What can hang from each mark
K562: K200 K320 K617
K200: K9 K391 K617 K771 K833
K771: K200
K320: K200 K771
K617: K200 K320

Each row was made from one small tree. The marks that hang from a mark follow it in brackets, in the order of their numbers. Every link used is in the known rows. Write each row's tree.
Known rows
K771{K200{K391 K617 K833}}: [ 2.44  2.12 -1.55  0.20  3.32 -1.13 -2.08 -2.24 -2.31  3.90  1.95  3.49
  2.48 -0.03  1.02  0.31  1.77 -0.50  0.67 -0.20 -3.55 -0.43]
K200{K771}: [ 1.11  0.91 -0.11 -0.60  1.72 -0.53 -3.54 -1.42  1.01  3.06  2.35  0.53
 -0.34 -0.47 -0.66 -0.33 -2.58 -0.14 -0.01  0.94 -5.74  1.90]
K200{K9 K391 K617 K771 K833}: [ 3.39  3.05 -1.27 -2.01  2.94 -0.64 -2.68 -4.09 -1.84  4.58  2.69  6.94
  2.53 -1.28 -0.82  2.22  3.54 -1.15  2.12 -0.62 -3.72  1.76]
K562{K200{K771} K320}: [-1.14  0.00  3.10 -1.67  2.49  0.47 -4.73 -0.21  1.85  1.52  4.04 -3.22
  0.31 -1.00 -0.17 -1.91 -2.71  0.13 -3.06  0.85 -3.19  3.27]
K562{K320{K200{K9} K771}}: [-3.11 -0.19  2.15 -2.54  2.26  0.94 -3.25 -1.45  1.82 -0.99  3.49 -3.69
  0.65 -1.62  1.33 -2.35 -1.04 -1.94  0.58  0.12 -1.47  3.67]
K562{K200{K391}}: [ 0.18  2.06  0.02  0.16  1.87  0.54 -2.68 -1.22 -0.17  1.11  3.84 -1.87
  0.67  1.51 -0.83 -1.32 -2.81 -1.02 -2.82 -0.93 -5.95  1.85]
K771{K200{K9 K391 K833}}: [ 0.15  1.61 -0.28 -1.75  2.57 -0.61 -1.18 -2.66 -1.17  3.95  2.89  4.62
  1.46 -0.59  0.68 -0.24  2.94 -1.81  0.86 -0.83 -3.90  1.99]
K562{K320}: [-0.04  0.75  3.15 -0.19  2.60  0.49 -4.24 -0.65  2.97  0.37  3.13 -2.67
 -0.99  0.71  2.02  0.78 -2.58  0.66 -1.28  0.48 -4.04  1.94]
K617{K200{K771}}: [-0.42  0.16 -0.98  0.26  1.96 -0.48 -2.86 -0.48  0.43  3.13  2.59 -0.43
  0.61 -0.57 -0.95 -1.31 -1.49  1.01 -0.88 -0.40 -5.61  1.43]
K562{K617{K200{K9 K771} K320}}: [-2.11  0.56  0.72 -0.91  2.75  2.56 -2.10  1.08 -0.20  2.14  3.21 -0.59
  1.53 -0.25 -1.14 -1.87 -2.82  1.00  0.38 -2.08 -1.92  0.67]
K771{K200{K9 K617{K320}}}: [-1.07  1.30  1.00 -1.85  4.44  2.18 -3.44  0.43  0.12  2.59  1.56  1.99
  1.29 -0.19  1.37  0.02 -1.89  0.11  1.71 -1.53 -1.33 -0.13]
K771{K200{K617 K833}}: [ 2.21  1.07  0.61  0.39  3.97  0.06 -2.91 -0.92 -0.54  4.28  2.54  1.73
  1.99 -0.86  1.24  0.53  0.21  0.39  1.69  0.09 -2.50  0.06]
K320{K771{K200{K391 K617}}}: [ 0.17  2.04 -3.47  0.94  2.67 -1.88 -2.95 -2.26 -2.61  2.96  0.22  0.20
  2.74 -0.23 -0.06 -1.72 -0.38 -2.40  0.26  0.46 -4.06 -0.87]
K562{K200{K391} K320 K617}: [-0.55  2.02  3.20  1.13  2.15  1.32 -2.74 -0.13  0.40 -0.58  5.06 -5.61
  1.62  1.83 -0.24 -1.40 -3.54 -0.99 -4.04 -0.71 -2.88  1.32]
K320{K200{K9 K391 K833}}: [ 0.71  1.40 -0.10 -2.67  1.97  0.86 -0.87 -2.89 -1.03  1.08  4.30  2.61
  1.29 -0.43  0.38 -0.50  1.74 -1.30  1.08 -1.37 -3.46  3.29]
K200{K391 K617{K320} K833}: [ 3.28  2.18 -1.03 -1.29  3.82  1.74 -3.11 -1.65 -2.05  1.71  1.57  3.25
  1.38  1.02  1.79  0.39 -0.52  2.18  1.20 -0.57 -3.16 -0.40]
K771{K200{K9 K617 K833}}: [ 1.00  1.64  1.21 -1.12  4.25  0.57 -2.30 -1.76  0.05  4.78  3.46  3.71
  2.24 -1.37  0.83  1.69  1.84 -0.82  2.90 -0.95 -1.64  1.15]
K617{K320}: [ 0.10  0.72  1.05 -1.10  2.91  2.29 -3.56  0.55  1.32  0.53  1.85 -1.12
 -0.89  0.98  1.59 -1.22 -4.82  2.02  0.19 -0.14 -4.45  0.82]
K200{K617{K320} K771 K833}: [ 2.81  0.80  0.07 -2.24  3.97  1.48 -4.29 -1.13 -1.40  3.43  1.44  3.36
  1.46 -1.34  0.88 -0.53 -1.22  2.69  2.26  0.70 -2.02  0.47]
K771{K200{K617}}: [ 0.82  1.61  0.26  1.02  3.50 -0.21 -3.29 -0.38  0.52  3.22  2.08 -0.01
  1.22  0.03  0.69  0.52 -1.85 -0.48  0.35 -0.28 -3.58 -0.44]
K200{K617 K771 K833}: [ 3.88  1.54  0.02 -0.57  3.24 -0.13 -3.73 -2.49 -0.45  4.35  2.60  3.18
  1.80 -1.44 -0.09  1.15  0.38  0.90  2.00  0.81 -3.56  1.15]

Write each row's tree
[-0.96  1.82  3.01 -0.39  2.28  2.20 -2.39 -0.37  0.75  2.78  5.44 -1.99
  2.11 -0.65 -2.96 -1.07 -3.39 -2.01 -0.68 -1.22 -2.79  2.88]
K562{K200{K9 K771} K617}
[-3.74  0.05 -0.63 -1.54  3.07  2.44 -3.04 -0.07  0.38  1.07  1.79 -1.34
  1.13 -0.62  0.56 -2.83 -2.05  0.96  1.61 -1.42 -3.13  1.50]
K617{K200{K9} K320{K771}}
[-0.66  1.00 -0.87 -2.32  3.27  1.93 -1.38 -1.14 -1.46  1.72  2.89  3.39
  1.18  0.54  1.15 -0.92  1.65  1.85  0.92 -2.52 -3.28  1.50]
K617{K200{K9 K391 K833} K320}
[-1.71  0.25 -0.73 -1.29  1.35 -0.69 -3.07 -1.96 -0.60 -1.63  2.03 -3.92
  0.88 -0.20  1.48 -3.61 -1.19 -1.50 -1.79  0.71 -3.18  2.39]
K562{K320{K200{K391} K771}}
[-0.50  0.68 -1.28 -2.18  1.83  1.75 -2.32 -0.07 -1.71 -1.32  1.60 -1.16
 -0.04  1.19  1.40 -3.30 -3.53  0.82 -1.03 -1.05 -3.98  1.16]
K617{K320{K200{K391}}}
[-0.10  0.86 -0.29  1.99  1.79  0.34 -1.96  0.28 -0.10  2.65  3.58 -2.81
  1.72 -0.07 -1.82 -1.31 -2.75  0.48 -0.85 -0.86 -4.25  0.41]
K562{K617{K200{K771}}}
[-0.64  2.40 -1.03 -2.00  3.80  1.12 -2.64 -0.81 -1.80  2.50  0.97  3.77
  1.75  0.65  1.04 -0.05 -0.17 -0.79  0.75 -1.91 -2.29 -0.51]
K771{K200{K9 K391 K617{K320}}}
[ 1.91  1.74  2.06 -2.48  4.54  3.32 -3.18 -1.15  0.08  2.35  3.06  3.57
  1.22 -0.36  1.77  1.69 -0.44  1.66  3.59 -1.23 -1.38  1.05]
K200{K9 K617{K320} K833}
[-0.47  0.27 -0.47 -2.28  1.08 -1.32 -3.04 -1.61 -0.67 -0.11  2.41 -0.80
  0.28 -0.63  0.84 -2.43 -0.31 -0.92 -2.60  0.55 -3.48  2.74]
K562{K320{K200{K391 K771}}}
[ 1.56  0.94 -0.74 -0.91  2.23  0.26 -3.44 -1.02 -0.80  1.77  2.55 -0.27
  1.50 -1.26 -0.57 -0.67 -2.31 -0.08  0.56  0.07 -3.01  1.30]
K320{K200{K617 K771}}
[-0.26  0.66  1.38 -0.50  3.31  1.35 -1.70 -1.49  1.20  3.00  4.88  1.65
  1.21 -0.48  0.42  0.85  1.49  0.85  1.68 -1.91 -3.79  2.58]
K617{K200{K9 K833}}
[ 0.71  1.05 -1.24 -3.65  1.42 -0.37 -1.17 -3.30 -1.97  2.63  3.47  4.47
  1.62 -1.93 -0.55 -1.35  2.51 -1.72  0.92 -0.61 -3.54  3.72]
K320{K200{K9 K391 K771 K833}}
[ 1.70  2.50  0.20 -1.57  2.32  0.19 -1.63 -3.53 -0.08  2.83  3.73  4.33
  0.83  0.45  0.47  1.62  1.97 -1.13  1.28 -0.91 -5.18  2.64]
K200{K9 K391 K833}
[-2.44  0.24  1.75  2.29  2.71  0.87 -2.93  0.06  1.32 -0.08  3.39 -7.27
  1.96  0.11  0.48 -2.48 -2.85  0.18 -1.23 -0.17 -2.04  0.56]
K562{K320{K771} K617{K200}}
[ 0.78  0.01 -0.88 -2.99  2.29  1.98 -1.74 -0.72 -2.39 -0.35  2.12  0.76
  0.75  0.19  2.07 -3.42 -1.35  1.69  0.25 -0.50 -2.96  1.67]
K617{K320{K200{K391 K833}}}
[ 0.29  1.11 -0.76 -0.48  3.71  1.94 -4.73 -0.55 -0.61  0.87  0.58 -1.55
  1.45 -0.18  1.05 -1.59 -4.17  1.23  1.95  0.43 -2.77 -0.33]
K200{K617{K320{K771}}}
[-0.18  0.76  0.29 -0.68  4.09  1.55 -3.86  1.19 -0.57  2.25  0.79 -0.04
  0.99  0.20  1.86 -1.13 -3.36  1.34  0.62 -0.41 -2.13 -1.10]
K771{K200{K617{K320}}}
[ 1.02  2.49 -2.21 -2.18  1.86 -0.44 -2.15 -2.78 -1.94  1.92  2.58  3.41
  2.05 -0.91 -1.28  0.35  1.09 -2.33  0.56 -1.51 -3.21  1.85]
K320{K200{K9 K391 K617 K771}}
[-2.61 -0.60 -1.47 -0.37  2.88  1.90 -3.58  0.64 -0.30  0.60  1.09 -3.45
  0.86 -0.10  0.93 -4.14 -3.68  2.10  0.35 -0.27 -3.85  0.45]
K617{K200 K320{K771}}
[ 1.63  2.42  0.32 -1.19  3.05  0.30 -3.77 -2.40  0.86  3.82  3.00  3.36
  1.25 -1.09 -1.07  2.47 -0.21 -0.98  1.87 -0.63 -3.73  1.74]
K200{K9 K617 K771}
[-2.08  1.27 -1.18 -1.66  2.70  1.82 -1.97 -0.39 -0.59  0.87  2.09  1.58
  0.54  1.55  0.74 -1.03 -0.78  0.97 -0.50 -2.86 -4.44  0.88]
K617{K200{K9 K391} K320}
[ 0.22  1.67 -0.94 -0.65  2.68  0.24 -0.75 -2.51 -0.57  2.86  4.01  3.31
  1.58  0.26  0.17  0.80  3.13 -0.02  0.59 -2.37 -4.88  2.14]
K617{K200{K9 K391 K833}}
[-0.01 -0.55 -0.24 -1.15  1.96  0.74 -2.33 -1.74 -0.80  1.01  2.97 -2.39
  1.71 -2.11  0.69 -3.70 -1.42 -0.29  1.94  0.97 -3.13  2.76]
K320{K200{K833} K771}
[-0.64  0.75  0.55 -1.08  1.57 -0.19 -2.59 -1.19  0.41 -1.63  2.94 -2.62
 -0.32  0.85  1.89 -1.46 -1.16 -0.56 -2.61 -0.39 -3.54  2.24]
K562{K320{K200{K391}}}
[ 1.32  1.10 -1.72  0.61  2.26 -0.31 -1.43 -2.02 -1.25  2.43  3.33  1.30
  1.29  0.88  0.50 -0.39  1.58  1.15 -0.57 -1.08 -5.48  1.14]
K617{K200{K391 K833}}
[ 0.84 -0.31 -0.54 -0.37  2.39 -0.43 -2.45 -1.08 -0.30  4.11  3.14  1.51
  1.12 -1.38 -0.29 -1.28  0.63  1.93  0.45  0.06 -4.50  1.95]
K617{K200{K771 K833}}
[-1.06  0.51  2.26 -0.85  2.45  3.16 -3.34  1.66 -0.50  1.38  3.64 -3.79
  1.52  0.05 -1.56 -3.98 -6.61  1.16 -1.63 -0.30 -2.24  1.07]
K562{K200{K771} K617{K320}}
[-0.83 -1.34 -0.11 -3.01  2.61  2.62 -2.77 -0.27 -1.49  0.00  1.80 -2.14
  1.34 -1.83  1.86 -5.30 -2.71  1.46  2.29  0.81 -1.73  2.10]
K617{K320{K200{K833} K771}}
[-0.37  2.45 -2.51 -1.28  2.10  0.32 -2.18 -3.14 -1.61  0.35  2.43  0.31
  2.72 -0.50 -0.48 -0.91  0.26 -3.14  1.56 -1.24 -3.08  1.56]
K320{K200{K9 K391 K617} K771}
